In the rows, 128 means zero.
Known rows, with every way that one mark hangs from another
[T [M A L [N E]]]: [147 151 176  12 165  96  93  75  74  99 205  68 156 162 154 153 143  83
 117 116  99 116  83 127 119 142 197 154 133 143 105 145  97]
[E [N M]]: [126 136 130  84 160 130 128  93 132 163 130 125 143 157 155 141 151 107
 121 128 130 145 128 143  83 104 108 125 130 166 118 133 132]
[V [D B H J]]: [144 177 120 163 111  90 126 137 177 101  52 160  82  44  90 151  82 197
 142 164  92 145 155 125 113 134 112  90 116  77  94 121 150]
[K [N E M]]: [ 97 134 130  46 141 121 110  85 132 139 137  97 151 168 172 136 174  78
  78 128 125 147 108 158  98  93 104  97 133 171 138 135 120]
[H [D B L]]: [141 176 129 148 133 130 116 120 140  97  62 163  99  87 100 145 113 157
 158 135  92 122 152 161 123 137 109 126 156 113 102 122 148]
[K [N E [M L]]]: [111 135 144  26 151 115 100  85 131 140 141 110 155 171 152 147 162  74
  73 120 123 134 103 170 102 105 115 122 131 175 115 132 101]
[L [M A T]]: [157 153 151  66 159 113 105 102  71 115 192  83 127 125 172 119 135 112
 150  84 117  99 104 136 130 147 207 154 131 130 104 122 116]
[H [D [L M] R]]: [166 182 138 131 180 172 116 120 117  97 128 164  88  90 108 133 122 134
 153  86  93 117 162 136 119 139 145 112 169 113 133 117 140]
[B [D J [L M] R]]: [187 199 131 141 151 162 127 110 156 101 115 148  61  57  85 137 105 171
 140  75  78 120 173 109 134 131 160  93 148  95 129 107 146]
[J [D [L M]]]: [177 144 131 123 155 139 110 111 108 106 107 132  82 105 114 128 103 153
 139 107 104 135 142 136 118 133 163 120 128 100 135 117 118]
[K [N [M [L [D B]]]]]: [132 157 158  52 152 122 115 103 146 128  88 126 133 112 117 169 129 136
 111 148 105 125 105 166 129 133 125 114 131 143  94 118 126]
[M [L [D J]] T]: [155 160 143 105 142 114 126 100 141 120 131 118 121  94 104 146 111 168
 128 126  84 102 120 116 157 175 156 135 131 101  68 106 137]
[M [L D] T]: [146 134 156  81 152 126 117 115 116 126 141 123 132 112 111 146 128 140
 132 122  95 101 111 127 155 171 166 157 131 117  75 115 119]
[E N]: [124 125 117 117 143 125 128 115 129 145 122 135 148 146 138 129 156 121
 113 142 120 142 133 130 101 128 116 132 127 155 127 138 135]
[J [D B [L M]]]: [180 166 130 125 142 126 117 112 114  87  74 145  73  81 102 136  94 172
 147 123 101 137 146 149 111 137 156 119 125  91 120 115 124]
[E [N [M A [L D]]]]: [161 150 163  39 183 119 104  96 107 153 136 111 149 137 142 165 149 117
 130 125  96 115 106 151 113 146 152 141 138 151  83 134 126]
[D B H J L R]: [172 183 146 171 110 120 148 104 161  72  82 175  71  37  63 138  95 167
 138 110  70 150 185 127 118 116 119  71 145  81 103 133 184]
[A [M L N]]: [141 127 169  61 150 122 119  88  99 134 182 107 159 147 130 147 122 106
 126 122 128 138 100 113 119 156 170 180 128 134 100 133 102]
[A M]: [126 141 145 100 131 125 132 105 111 137 158 120 138 129 133 139 133 106
 132 117 136 137 127 125 126 130 140 141 135 130 117 136 133]
[E [N [M A L T]]]: [147 155 170  20 172  98 110  63  95 155 180  96 158 155 170 152 150  90
 139  89 108 105 101 158  94 125 171 176 138 170  62 132 119]
[B [D H J L R]]: [167 182 143 162 119 143 135 107 177  97  82 155  63  35  60 150 100 169
 139  94  61 136 189 114 135 119 134  73 153  82 111 132 171]
[M A [N E]]: [136 129 142  64 139 106 103  97  82 104 174  72 156 154 171 127 158  99
 109 134 104 135  90 119 109 146 166 140 128 138 129 149 107]
[T [M A [L [D R]]]]: [173 181 192  56 174 129 124 110  98  98 175 116 117  90 101 174 121 118
 152  94  82  91 115 117 159 150 198 116 157 107  99 133 140]
[M [L D] [N E]]: [145 119 143  60 161 131  98 113 107 109 140 105 151 143 122 142 150 128
  95 159  89 137  95 114 131 179 153 140 122 125 110 130  96]
[N [M T]]: [122 143 152  74 146 123 131  85 116 143 163 100 127 140 162 136 129 106
 145 100 130 117 113 140 111 106 145 139 133 138  95 116 129]
[T [M [N E]]]: [120 136 146  53 155 119 111  84 100 104 182  79 145 164 156 137 150  96
 108 139 113 143  99 110 112 124 159 120 128 139 135 141 112]
[B D]: [127 149 123 122 121 138 120 133 150 131  96 123 110 101 114 148 125 148
 137 128 116 116 136 131 139 136 137 131 131 121 121 124 121]
[D B H R]: [142 158 147 136 121 121 148 128 136  87  95 167  97  61  91 146 114 144
 138 129 106 144 159 134 114 123 122  93 137  98 110 138 157]
[D H L]: [149 117 149 139 126 128 110 113 128 110 109 145 105 103  95 123 120 129
 133 113  96 151 158 137 124 115 137 108 134 112 120 144 150]
[M A L]: [155 143 157  87 140 105 109 120 102 123 151 116 138 126 127 143 122 117
 135 105 114 103 112 146 137 145 167 162 133 133  97 133 109]
[L [D R] [M A]]: [182 169 156  89 179 151 121 134  86  99 163 114 105  84 128 138 137 136
 145  98  96 108 123 112 144 164 191 102 146 104 132 125 138]
[V [D B H [L M]]]: [176 161 141 129 151 119  92 138 132  94  73 169  67  60  91 130  92 173
 155 125  88 149 158 139 105 127 157 107 119  89 110 120 130]
[D J R]: [145 171 126 157 126 134 159 117 156 110 134 146 105  88 106 136 111 147
 127 109 106 129 151 103 126 126 119  92 143 104 128 121 156]
[L [D B J]]: [149 176 117 152 120 115 139 127 158  98  71 137 101  68  97 147 109 192
 131 166  91 128 137 120 147 161 115  92 126  90 102 114 160]
[N [M L]]: [140 139 155  73 155 126 118 105 128 147 140 130 129 143 128 150 115 112
 132 105 136 118 118 154 113 114 131 145 131 141  98 117 108]
[L [D B H R] M]: [171 167 149 114 164 145 130 141 117  80  97 158  80  45  89 145 119 165
 141 136  93 140 155 125 131 161 155  77 132  83 116 124 152]

Rows
[138 136 143  62 171 122 118  91 133 164 131 138 149 161 137 151 139 105
 117 119 126 133 123 155  86 115 119 151 129 167  96 127 114] : [E [N [M L]]]
[135 157 169  54 147 106 121  80  93 137 184  76 134 137 179 141 132  97
 156  84 121 102 101 148 115 112 175 147 142 138  86 127 130] : [N [M A T]]
[166 159 147 167 124 132 142 103 156  94 114 161  81  62  73 130 104 148
 130  93  73 148 182 113 124 115 127  72 149  87 119 137 177] : [D H J L R]
[150 143 150  22 170 110  90  79  50  98 217  51 151 155 200 114 162  95
 119 107 102 120  80 118 107 159 214 158 125 140 111 132  94] : [L [M A [N E] T]]
[135 117 139  62 148 118 103 103 108 114 157 109 157 162 135 133 144 108
  92 140 110 139  99 123 109 153 147 155 121 141 114 132  85] : [M L [N E]]
[147 121 165  64 161 130 112  98 104 118 162  96 148 126 127 143 126 143
 132 137  89 114  87 104 145 185 189 167 125 117  81 118 108] : [M [L D] N T]
[187 154 154 129 158 148 123 112 110  86 108 155  61  63  86 139  98 150
 143  91  83 151 171 127 109 127 164  85 142  78 130 133 140] : [J [D H [L M] R]]
[154 196 132 167 118 106 148 139 182  87  65 179  68  23  74 158  85 193
 145 140  82 145 165 111 109 128 115  74 130  68 100 122 163] : [V [D B H J R]]
[129 152 184  12 152  98 105  64 102 143 183  76 158 150 174 152 142  80
 123  83 114  98  82 166 120 114 179 158 141 166  78 132 115] : [K [N [M A L T]]]
[170 167 154 150 117 123 144 112 138  69  56 173  62  38  63 157  92 167
 149 120  72 154 175 138 108 121 131  84 143  68 107 140 161] : [J [D B H L R]]
[171 178 138 114 165 154 137 141 117  85 110 154  89  64 101 142 124 165
 141 129 102 125 137 118 134 163 156  94 134  96 125 110 142] : [L [D B R] M]
[136 129 134  44 169 127  99  85  75 106 197  75 144 158 182 110 159 104
 106 120 113 137  94 113 103 157 187 149 117 140 120 121  92] : [L [M [N E] T]]
[170 122 146 101 168 151  98  99  94 112 163 108 117 138 134 106 122 131
 133 107 106 146 119 109 112 141 184 137 126 125 143 124 112] : [D [L [M N]]]
[141 151 145 139 141 132 132 150 151 112 108 168  90  64  95 148 108 148
 145 122  97 140 152 109 112 123 134  94 134  90 121 133 141] : [V [D H R]]
[156 129 167  68 149 110 105 103  88 117 173  90 155 140 141 141 119 118
 134 119 107 115  88 123 126 158 189 174 127 132 103 139 100] : [M A L N]
[159 148 172  61 153 108 107 108  91 117 159  97 136 107 129 150 130 131
 146 108  86  87  96 133 160 176 196 163 138 115  67 125 121] : [M A [L D] T]
[182 172 134 147 136 113 112 104 136  83  86 153  74  60  90 123  94 174
 135 119  89 151 172 142 118 132 142  89 125  91 106 123 160] : [D B H J [L M]]
[120 147 160  55 141 112 112  89 114 145 155  78 149 149 179 144 149  87
 119 107 125 123  98 155 114  98 145 112 142 162 127 142 133] : [K [N [M A]]]
[123 137 170  26 163 129 110  78 129 147 147  95 146 136 144 158 144 111
 112 117 101 110  94 149 136 135 155 130 137 151  81 117 123] : [K [N [M [L D] T]]]
[171 173 144 173 133 128 133 123 175  99  94 177  63  43  67 141  87 175
 144 104  61 149 178 100 116 115 129  73 144  70 116 127 168] : [V [D H J L R]]
[145 181 130 150 119 133 144 121 176 105  88 145  78  41  81 158 105 170
 134 116  87 130 173 111 133 132 127  76 142  86 111 130 160] : [B [D H J R]]
[133 136 159  30 164 113 102  81 100 106 184  94 151 165 136 148 139  93
 105 130 110 131  94 121 116 138 169 145 125 143 112 135  94] : [T [M L [N E]]]
[143 159 171   5 157  92 100  69  86 128 188  83 145 155 171 147 150  76
 121  82 107  99  94 165 108 123 173 165 138 151  67 127 101] : [N E [M A L T]]
[130 135 153  41 139  98 106  77  71 102 200  55 160 154 187 123 164  93
 118 119  93 121  82 116 112 149 191 157 130 139 103 143 109] : [M A [N E] T]
[158 218 128 178 130 135 145 110 168  76  68 178  76  46  79 151  96 178
 156 118  70 121 175 138 120 135 102  91 171  90 102 115 177] : [H [D B J L R]]
[186 172 174  83 167 139 118  89  73  92 200 112 100  98 138 117 131 109
 158  44  81 106 135 125 125 131 217 134 155 116 109 125 141] : [D [L [M A T]] R]
[170 149 121  98 160 130  97  80 110  94 157 100 115 135 141 105 134 136
  97 116  85 156 126 106 104 142 158 110 124 119 141 122 118] : [D J [L [M [N E]]]]
[143 136 166  20 148  92  94  73  69 105 200  67 164 156 169 135 151  91
 113 111  90 112  76 128 114 163 200 182 129 141  79 136  90] : [M A L [N E] T]
[173 147 146 124 143 123 102 116 112  88  95 155  84  78  96 120 108 148
 141 115 101 148 161 154 114 128 156 108 124 106 114 130 140] : [D B H [L M]]
[158 142 161  50 170 119 102  86  55 111 214  56 144 138 188 117 133 115
 150 100 112 111  82 112 117 161 229 167 126 131 109 128 106] : [L [M A N T]]
[140 156 122 158 126 104 119 137 171 121  85 147  94  69 103 143  91 179
 133 147  96 143 150 111 118 131 119  92 121  85 108 125 146] : [V [D H J]]
[133 196 119 162 143 141 151 121 161 106 104 155 101  74 110 153 111 160
 141 123  99 112 156 121 126 146  99  94 166 100 115 116 160] : [H [D J R]]
[142 143 144  43 168 131 101 107 123 131 127 121 131 141 127 155 146 114
 101 131 106 123 111 150 123 141 124 120 131 133  97 119 104] : [N E [M [L D]]]
